What can hang from each mark
Y: B V
H: B X
V: M Y
B: C H M Y
M: B
C: B X
X: C H

Every row comes from one small tree of marks. Brackets hold a mark, then the marks that hang from it, in alphabetical order. Every link used is in the known rows. Which tree was each row made from?
In the rows, zero is written as 128.
Known rows
{X {C {B Y}} H}: [148 102 156 178 109 125  87 120 154  95 144 136 113 111 114 124 139 166
 108 116 124 144 116 134 114 115  99 129 118 100 109  88 106 116 115 168
 133 125  90 130 154 102 132  93 163 128 132 111 139 146 182 115  76 118
 133 144 125 131 144 135 126 121 111 143  99 108 131]
{X {C {B M Y}} H}: [147 100 153 184 104 122  84 105 159  98 114 126 117 117 112 128 128 193
 124 105 118 148 118 134 138 118  99 133 118  84  97  61 101 112 117 173
 143 124  80 130 162  99 119 113 151 138 128 104 136 137 172 111  81 119
 141 144 116 123 141 132 132 154 102 154  93  87 129]
{M {B {H {X C}} Y}}: [141 106 165 136 127 141  64 142 150 128 102 157 116  37 103 104 152 171
 125 142 142 104 134 132 142 106 139 130 108 110 121  96  87 125 114 154
 102 125  94  81 131  74 145 117 167 141 126 131 128 137 139 109  80 101
 112 157 159 123 156 140 161 137 127 113  89  66 137]
{M {B {Y V}}}: [121 130 146 107 117 149  80 122 154 135  61 148  93  57 126 113 147 136
 102  80 138  92 160 128 144 100 140 139 113  74  97  95  83 110 128 152
 208 120  71  82 112 102 122 136 166 122 123 119 119 164 214  93  87 138
 132 152 145 107 137 128 192 162 109 131  91  59 134]
{M {B C {H X} Y}}: [119 117 169 104 125 155  60 133 154 152  93 157 119  49 111  97 150 139
 123 171 154 119 122 125 148 107 133 141 117 113 104 103  66 105 102 145
  74 119  70  62 110  54 145 143 219 132 123 143 130 155 102 111  80  80
 103 166 169 115 158 138 165 197 105 113  89  70 144]
{Y {B {H X} M} V}: [113 133 168 116 119 154  37  89 151 132  57 148 121  14 114 131 140 179
 167 137 113  71 140 119 153 109 119 160 118 105 121  54  59 117 124 146
 134 123  69 103 134 134 122 152 135 159 140 127 134 151 146 104 105 120
  89 149 161  92 156 123 153 186 162 164  75  85 139]
{B {C X} M}: [117 127 152  71 113 157  73  91 158 130 140 127 130 117 133 106 121 121
 140 129 141 107  97 122 142 117 112 135 118  85  78  89 101 110 119 165
 106 135 109 106 144 107 119 147 198 142 145 126 144 127 114  94 109 100
 110 153 155 151 140 104 167 207 110 133  92 105 137]
{V {Y {B C H}}}: [105 150 168  84 133 175  52  93 129 135 101 148 136  33 139 105 146  91
 152 151 136 111 122 116 112 101 127 170 123 135 112 101  99 116 103 148
 105 135  74 101 114 148 140 151 187 158 148 145 145 177 107  96 108  95
  72 144 167  89 157 102 158 199 134 152  86 105 141]
{M {B C {Y V}}}: [116 133 157 101 120 152  76 118 152 148  51 140 100  64 133 108 155 116
 100  97 148 108 136 126 141  99 128 141 119  89  90 111  85 101 116 154
 176 131  72  85 103  97 125 145 201 114 130 128 125 160 182  98  89 116
 126 156 155  92 142 128 183 182  84 127  85  65 138]
{B C H M {Y V}}: [108 139 160 114 120 151  61  98 148 136  47 140 109  43 128 133 140 158
 128 128 134 113 127 118 152 111 109 131 114  93  97  84  64  95 114 152
 173 137  54 100 109  77 124 168 177 127 127 130 127 155 143  98  94 103
 125 144 141  96 152 139 151 243  95 150  69  87 135]
{Y V}: [119 135 150 100 116 148  64 114 141 111  91 144 103  78 125 127 146 132
 140  92 124  70 131 127 123 104 117 143 118  95 102  88  97 114 126 157
 188 132  85 112 129 136 118 133 148 138 136 118 131 149 215  85 104 140
 114 138 140 122 139 113 171 147 139 126  90 115 137]
{B C H M Y}: [108 135 159 105 123 154  67 109 146 128  99 138 120  75 123 121 136 146
 122 134 143 154 119 119 150 113 105 125 113  86  81  82  85  90 108 153
 147 124  56  93 122  69 131 162 196 123 120 131 131 161 115  99  91  92
 112 154 142 118 155 123 158 251  98 132  79  84 135]
{V M {Y B}}: [125 151 165  78 124 173  60 101 135 122  99 143 103  35 138  86 163  99
 126 103 110  81 160 121 105  92 134 187 120 110 105  76  93 124 123 153
 174 107  71 110 132 188 132 138 157 164 152 132 145 191 187 100 105 127
  81 138 156  80 148  75 168 146 160 149  87 110 137]
{C B X}: [127 125 140 105 111 140  92 112 152 113 186 135 137 123 137 130 116 114
 111 138 136 115  96 129 116 117 107 130 121  95 103  99  98 116 123 159
 114 101 106 111 156 108 133 103 193 147 135 112 141 153 158 102  93 116
 109 135 141 149 135 112 148 175 134 138 107 131 138]
{H X}: [129 108 161 108 116 149  57 120 148 111 139 150 117 100 108 104 146 146
 162 133 124  93 126 127 125 109 112 146 121 102  92  81  97 113 118 159
  95 124  87 103 149 112 126 123 156 146 135 124 140 137 169  96 101 115
  99 152 151 147 145 113 173 131 157 105  96 108 143]
{H {B C M} X}: [122 118 168 126 113 146  48  84 140 114  93 134 120 107 110 109 159 152
 164 145 131 126  91 125 152 120  78 137 124  97  83  71 104  99 103 164
  83 145 100 116 143  67 121 145 172 124 133 124 144 117 125 101  98  77
 100 148 144 129 154 121 156 198  84 116  80 103 147]
{C {X {H {B M}}}}: [133 130 149 129  94 148  50  73 157 105 134 130 119 119 116 119 133 150
 142 128 126  91 102 126 152 125 106 132 121  80 100  73  96 113 126 167
 102 135 141 125 166  75 113 121 157 129 137 117 147 105 141 103  94 110
 123 141 147 151 147 127 127 154 136 165  97 112 135]
{C {B H}}: [118 129 147 127 120 143  76 129 133 108 154 149 142  76 133 148 121 127
 124 169 137 128  97 128 111 117  97 114 119 108 110  93 103 103 113 151
 152 100  74 105 140  96 137 122 184 147 122 124 135 169 146  96  90 114
  95 134 137 129 148 117 148 202 140 122  95 142 140]
{C B {X H}}: [138 114 148 125  97 133  75 105 162 114 174 137 135 132 122 126 111 132
 127 153 134 100  96 130 119 117 114 138 127 105 110 102  83 119 122 160
  80 114 117 120 159 100 128  95 194 152 143 114 150 135 151 112  90 113
 117 136 147 155 139 125 128 146 143 164 111 139 138]
{V {M {B {H X}}} Y}: [136 144 179  86 125 154  50 136 140 137  75 161 111   4 107  88 152 108
 144 161 134  39 150 133 112  99 157 174 121 121 131 109  58 136 114 148
  95 109  93  74 126 112 143 147 170 184 142 149 145 151 141 102  93  80
  97 142 166  99 155  98 168 149 153 114  92 101 145]
{B {C X} H M}: [114 137 154  83 116 155  63  95 152 134 137 138 136  91 129 122 113 124
 141 163 145 105  90 120 147 118 115 133 113 105 101  93  85 108 114 155
  93 129 105  98 135  80 127 150 204 143 140 135 143 131  83  96 106  83
 101 147 163 139 152 110 142 238 124 143  86 112 138]
{C {B Y} {X H}}: [140 115 148 132  98 136  93 106 167 116 152 135 123 124 124 123 116 148
 104 132 131 127 111 129 133 114 119 133 121  91 108  97  71 111 122 161
  99 105  96 116 154  78 131  99 196 133 134 115 143 143 157 120  77 121
 135 144 144 144 139 141 117 147 127 170 106 116 133]
{H {X {C {B M Y}}}}: [145  94 162 168 116 117  85 113 155 101 104 129 123 102 110 120 135 201
 137 115 117 153 115 133 146 120  95 135 117  83 100  63  91 116 115 170
 125 122  73 125 166  80 129 113 152 145 131 106 132 140 163 109  84  99
 133 146 127 129 142 126 147 167 100 130  88  76 135]
{M {B {C X}}}: [124 127 146  66 114 161  66 117 162 151 146 142 128 103 133  92 127  91
 119 130 158  95 103 127 131 107 137 140 119 104  87 109 104 115 114 160
  91 119 117  82 125 108 133 132 224 133 140 130 141 138 114  98 101 101
 100 159 171 139 141 111 180 180 124 112 103  90 143]
{X C}: [136 112 150 122 122 145  60 127 142  93 154 142 115 101 118 104 148 139
 141 100 126 113 119 132 112 109 107 133 109 104  94  88 136 122 120 170
 148 132 104 127 147 143 127 110 147 137 137 114 136 138 188  87 103 128
 105 147 137 145 144 102 168 126 144 107  95 113 134]
{C X}: [127 126 144  78 113 155  68 108 155 114 172 144 124 112 128 110 128 114
 129 119 136  91 111 126 126 109 126 136 114  95  96  97 100 117 127 158
 118 111 110 108 150 120 129 114 180 145 141 124 142 136 163  93 103 126
 110 145 156 157 139 106 154 156 146 131 101 121 135]

Which tree is each row?
[124 129 162 153 109 135  59  80 140 108  23 137  98  64 100 125 172 191
 142 105 117 108 135 124 167 114 104 136 119  75 104  67  70 101 122 156
 166 142  83 112 139  47 118 137 129 122 123 115 128 127 201 105  84 110
 138 146 134 110 150 148 142 173 100 143  72  79 138]	{H {B M {Y V}} X}
[110 153 160  99 127 172  52  82 134 124  85 144 128  23 129 125 131 129
 167 121 120 102 141 118 131 103 130 169 120 100 102  79  95 118 119 152
 144 121  66  94 141 149 124 161 144 172 138 135 136 169 131  89 111 118
  80 138 150  89 151  87 171 204 162 165  82  84 134]	{V {Y {B H M}}}
[108 141 157  80 122 173  47  78 153 148 141 137 144  61 139 115 119 129
 135 158 142 120 103 111 148 113 118 142 115 108 101  74  91 108 117 153
 104 120  86 100 131 121 134 151 201 152 144 134 142 154  74 105 108 103
  78 158 175 116 157 109 145 239 139 169  83  94 140]	{Y {B {C X} H M}}
[138 103 169 138 126 139  72 135 148 103 113 152 116  54  99 107 158 183
 138 143 133 122 129 126 131 108 122 129 107 114 119  89  85 120 117 156
 113 129  83 106 145  80 147 111 153 142 132 128 136 136 154 108  81 102
 113 154 149 127 157 138 134 140 140 124  88  92 135]	{B {H {X C}} Y}
[121 126 143 145 111 138  89 108 150 110 112 133 114 119 133 137 122 158
 107 101 127 164 118 126 141 118  92 120 119  60  73  67  93  96 117 163
 180 103  49 112 153  84 119 135 172 125 113 109 124 169 180 101  85 127
 130 143 120 119 135 117 161 214  98 139  92  86 132]	{C {B M Y}}
[120 140 167  78 125 163  52 146 142 151 125 153 118  40 128  90 146  86
  95 167 147  91 123 127 116 106 127 138 116 117 104  97  83 107 110 146
 143 105  83  80 103 108 142 157 218 138 131 142 140 170 112 100  93  90
  88 152 169 102 160 104 175 206 122 102  89 114 147]	{V {M {B C H}}}
[130 127 155 163 101 150  63  87 146  99  90 133 101 114 106 116 156 175
 129 111 122 139 124 124 166 119 100 129 118  60  80  68  98  93 121 167
 141 131  86 114 151  63 111 132 151 110 119 113 135 131 174 107  80 124
 133 144 128 123 150 141 144 169  99 164  84  87 131]	{X {H {B M Y}}}
[119 122 165 129 115 140  60  92 139 120  48 138 101  71 112 113 187 157
 123 136 133 119 116 123 146 108  97 138 123 111 107  90  71  98 110 152
 128 152  85 114 115  49 134 129 171 105 135 124 135 135 180 114  80  89
 125 148 151  99 156 156 128 158  73 143  74  96 148]	{H {B C {Y V}} X}
[137 112 143 157 121 128  97 127 145  97 144 131 123 111 128 124 142 155
  99 103 126 168 117 131 114 111  95 120 112  95  99  85 118 112 115 167
 180 115  75 128 148  92 138 100 173 123 127 104 130 163 194 104  82 121
 131 142 123 122 140 128 144 153 104 114  93 102 134]	{X {C {B Y}}}
[117 137 152  83 122 158  81 122 161 159 130 150 127  61 132 102 130 106
  96 159 169 119 110 122 140 107 141 127 110 106 107 120  76 105 116 148
 101 113  95  69 108  63 148 136 240 124 129 139 134 151  93 108  86  90
 112 160 174 125 152 136 155 214 106 137  94  79 138]	{M {B {C X} H Y}}
[128 128 139 110 107 140  82  91 156 114 158 129 136 122 132 139  99 139
 128 128 130 120  95 129 137 122 101 128 120  82  91  74  97 113 125 162
 134 107 104 116 165 100 122 122 184 152 133 109 138 140 149  98  98 118
 119 137 135 149 132 104 155 207 129 140 101 112 135]	{C {B M} X}
[124 118 165 149 117 131  77 111 152 118 107 143 126  72 107 131 122 191
 130 159 127 145 117 125 152 120  98 131 117  84 102  66  58 100 112 151
 119 105  54  94 150  51 131 135 173 148 113 121 129 153 134 111  79  94
 118 145 133 118 150 139 134 215 118 140  86  88 138]	{C {B {H X} M Y}}
[105 143 161 105 123 164  42  82 143 142  61 138 124  30 134 132 136 140
 148 133 125 104 117 114 148 108 109 152 119 110 106  65  80 104 116 147
 157 137  64 106 107 138 121 167 171 145 140 132 133 163 122  97 110 110
  85 147 160  81 157 119 155 235 132 163  72  91 138]	{Y {B C H M} V}
[108 139 157 108 124 147  74 116 142 131  69 146 114  42 129 124 151 134
 114 138 142 114 121 119 135 104 114 131 115 114 114 100  67  99 113 146
 173 135  60  99  99  86 137 147 192 121 128 137 131 159 148 103  90 103
 116 145 150  96 156 147 140 210 102 148  78 112 136]	{B C H {Y V}}
[129 117 171 134 128 146  46 110 141 122  73 154 127  11 107 119 164 181
 157 132 118  70 131 121 129 102 126 158 114 134 142  70  77 133 124 152
 139 135  97 118 132 143 140 116 125 164 148 125 140 142 154 109  99 122
  89 147 163  96 162 131 135 124 168 152  80 100 139]	{Y {B {H {X C}}} V}
[125 140 164  75 118 156  59 132 144 150  70 144  95  40 132  93 158  96
  91 113 137  59 139 130 119  98 129 155 120 109  99  95  76 115 117 153
 189 121  82  87  98 134 125 155 195 132 143 133 137 160 183  96  98 106
 110 149 160  90 146 107 189 174 116 119  86 106 145]	{Y {V {M {B C}}}}
[130 121 158 101 103 144  77  90 170 135  85 135 108  93 125 104 144 143
 118 125 137  82 117 124 144 103 132 149 124 109 110 115  53 116 123 156
 102 147 104 116 122  97 124 128 197 130 152 127 147 126 157 117  90 112
 141 150 161 123 143 156 120 142 111 182  94 106 136]	{B {C {X H}} {Y V}}
[114 133 151  73 119 158  65 115 149 133 163 147 141  81 131 109 124  99
 125 172 155 104  86 119 124 112 122 128 116 123 109 111  87 110 115 151
  86 121 108 100 126  93 143 133 214 145 142 137 148 137  92  98 103  87
  95 147 169 146 154 121 136 204 124 140  94 135 142]	{B {C X} H}
[144  93 159 167 117 117  87 126 153 100 121 135 117  99 109 117 147 181
 123 120 125 146 118 133 123 114  99 131 117 104 110  86  96 119 112 164
 120 121  78 125 153  85 142  92 165 135 132 112 136 148 180 115  78 108
 127 147 133 130 143 135 131 129 111 118  96  93 137]	{H {X {C {B Y}}}}
[117 139 180 110 125 163  40  78 144 129  69 147 128  25 114 115 139 157
 184 145 115  87 138 120 139 105 130 179 124 111 115  73  76 128 115 150
  82 126  72  98 146 135 126 158 135 183 145 138 142 156 118 101 106 100
  79 142 158  96 153  99 155 181 158 159  84  78 138]	{V {Y {B {H X} M}}}
[114 125 170 116 122 162  35  96 148 131 109 151 126  47 114 120 139 176
 167 149 119 105 134 117 153 112 116 156 118  97 104  53  74 113 117 148
 101 113  75  95 146 127 128 145 151 157 132 129 136 152 116 104 104 112
  74 153 164 116 158 109 156 196 160 150  82  83 139]	{Y {B {H X} M}}
[120 150 161 114 117 146  63 107 130 121  51 135  87  52 129  92 195 129
  73 119 129 113 129 122 126 104  96 135 119 101 105  86  74  94 119 153
 224 130  76 118 104  69 136 140 188  97 135 126 136 165 207 112  82 101
 130 139 139  79 155 142 128 183  72 149  71 119 147]	{H {B C {Y {V M}}}}
[132 126 150 125  99 151  56  89 149 106 160 138 120 121 110 109 144 128
 135 138 134  87  98 125 132 116 113 130 122  98 110  99 102 112 124 161
  84 131 144 121 157  83 126  99 174 129 138 118 152 109 150 108  91 116
 116 139 151 158 148 132 122 125 143 158 101 134 139]	{C {X {H B}}}
[124 114 161 130 118 133  72 126 139 112 145 151 140  73 110 139 125 148
 145 188 132 116  93 128 116 118 100 134 124 121 121  84  80 111 111 149
  83 108  75 105 147  87 142 119 178 157 127 124 140 152 128 106  85  94
  93 138 145 135 152 127 137 173 139 122  98 142 144]	{C {B {H X}}}
[148 103 154 178 108 113  87 111 156  98  84 132 112  81 111 128 143 178
 111 102 118 113 125 135 119 110 108 141 121 103 121  90  79 121 120 168
 169 135  93 141 140 100 125  95 147 136 139 106 138 140 215 114  77 134
 146 135 126 107 141 154 119 118 110 156  92 108 131]	{X {C {B {Y V}}} H}
[120 119 168 140 116 145  56  86 144 119  70 134 109 102 111 106 164 173
 137 130 133 158 106 120 161 116  87 128 122  83  80  70  90  89 104 162
  91 142  79 112 135  41 126 147 172 110 124 124 136 128 136 111  86  81
 117 155 141 120 156 140 147 199  70 128  76  78 143]	{H {B C M Y} X}
[119 114 170  95 123 155  47 133 149 149 114 157 128  56 111 106 139 123
 149 180 156  89 106 129 135 109 128 141 120 125 112 101  79 112 104 147
  47 123  86  71 118  87 141 144 206 143 132 140 138 144  85 101  93  70
  85 160 172 128 158 122 175 187 126  94  96  91 148]	{M {B C {H X}}}
[125 132 168  79 112 169  51  66 160 139 120 132 130  77 133  91 142 103
 159 133 133  78 118 118 121 101 140 188 131 129 111 116  82 134 114 157
  44 145 116 117 137 160 129 127 196 166 171 145 159 141 112 114 105 101
  93 149 180 110 149 106 137 143 140 187 101 107 140]	{V {Y {B {C {X H}}}}}
[122 124 162  98 106 166  47  67 171 141 143 129 132 104 127 103 124 146
 149 132 131 103 113 117 150 112 120 164 124  96  88  69  80 113 118 161
  61 137 107 118 148 147 115 142 191 144 157 126 152 135  93 114 109 115
  94 161 177 126 149 112 148 182 150 177  93  90 139]	{Y {B {C {X H}} M}}
[132 122 155  98 105 157  75 111 177 155 124 141 115 107 121  90 133 121
 102 138 156 105 120 126 145 105 144 147 121  98  95 117  73 113 117 159
  61 131 110  81 123  89 130 126 224 119 140 131 142 129 115 117  83 104
 125 166 170 138 144 136 155 159 107 163 106  76 137]	{M {B {C {X H}} Y}}
[127 118 158 143 112 144  60  94 145 104  77 136 102  92  98 112 165 186
 145 120 123 140 129 123 166 114  94 127 117  70  85  65  89  96 118 161
 126 129  77 102 153  42 125 137 148 112 118 116 130 131 173 105  83 102
 123 151 136 123 151 133 151 174  96 133  80  75 139]	{H {B M Y} X}
[114 137 151 146 114 131  82 106 144 118  68 139 117  52 132 158 121 171
 112 130 123 129 124 126 151 116 103 118 115  78 110  77  66 100 123 149
 212 110  52 103 128  70 125 144 164 141 113 116 124 166 181 102  84 122
 136 134 123  86 145 141 135 238  99 156  78  97 132]	{C {B H M {Y V}}}
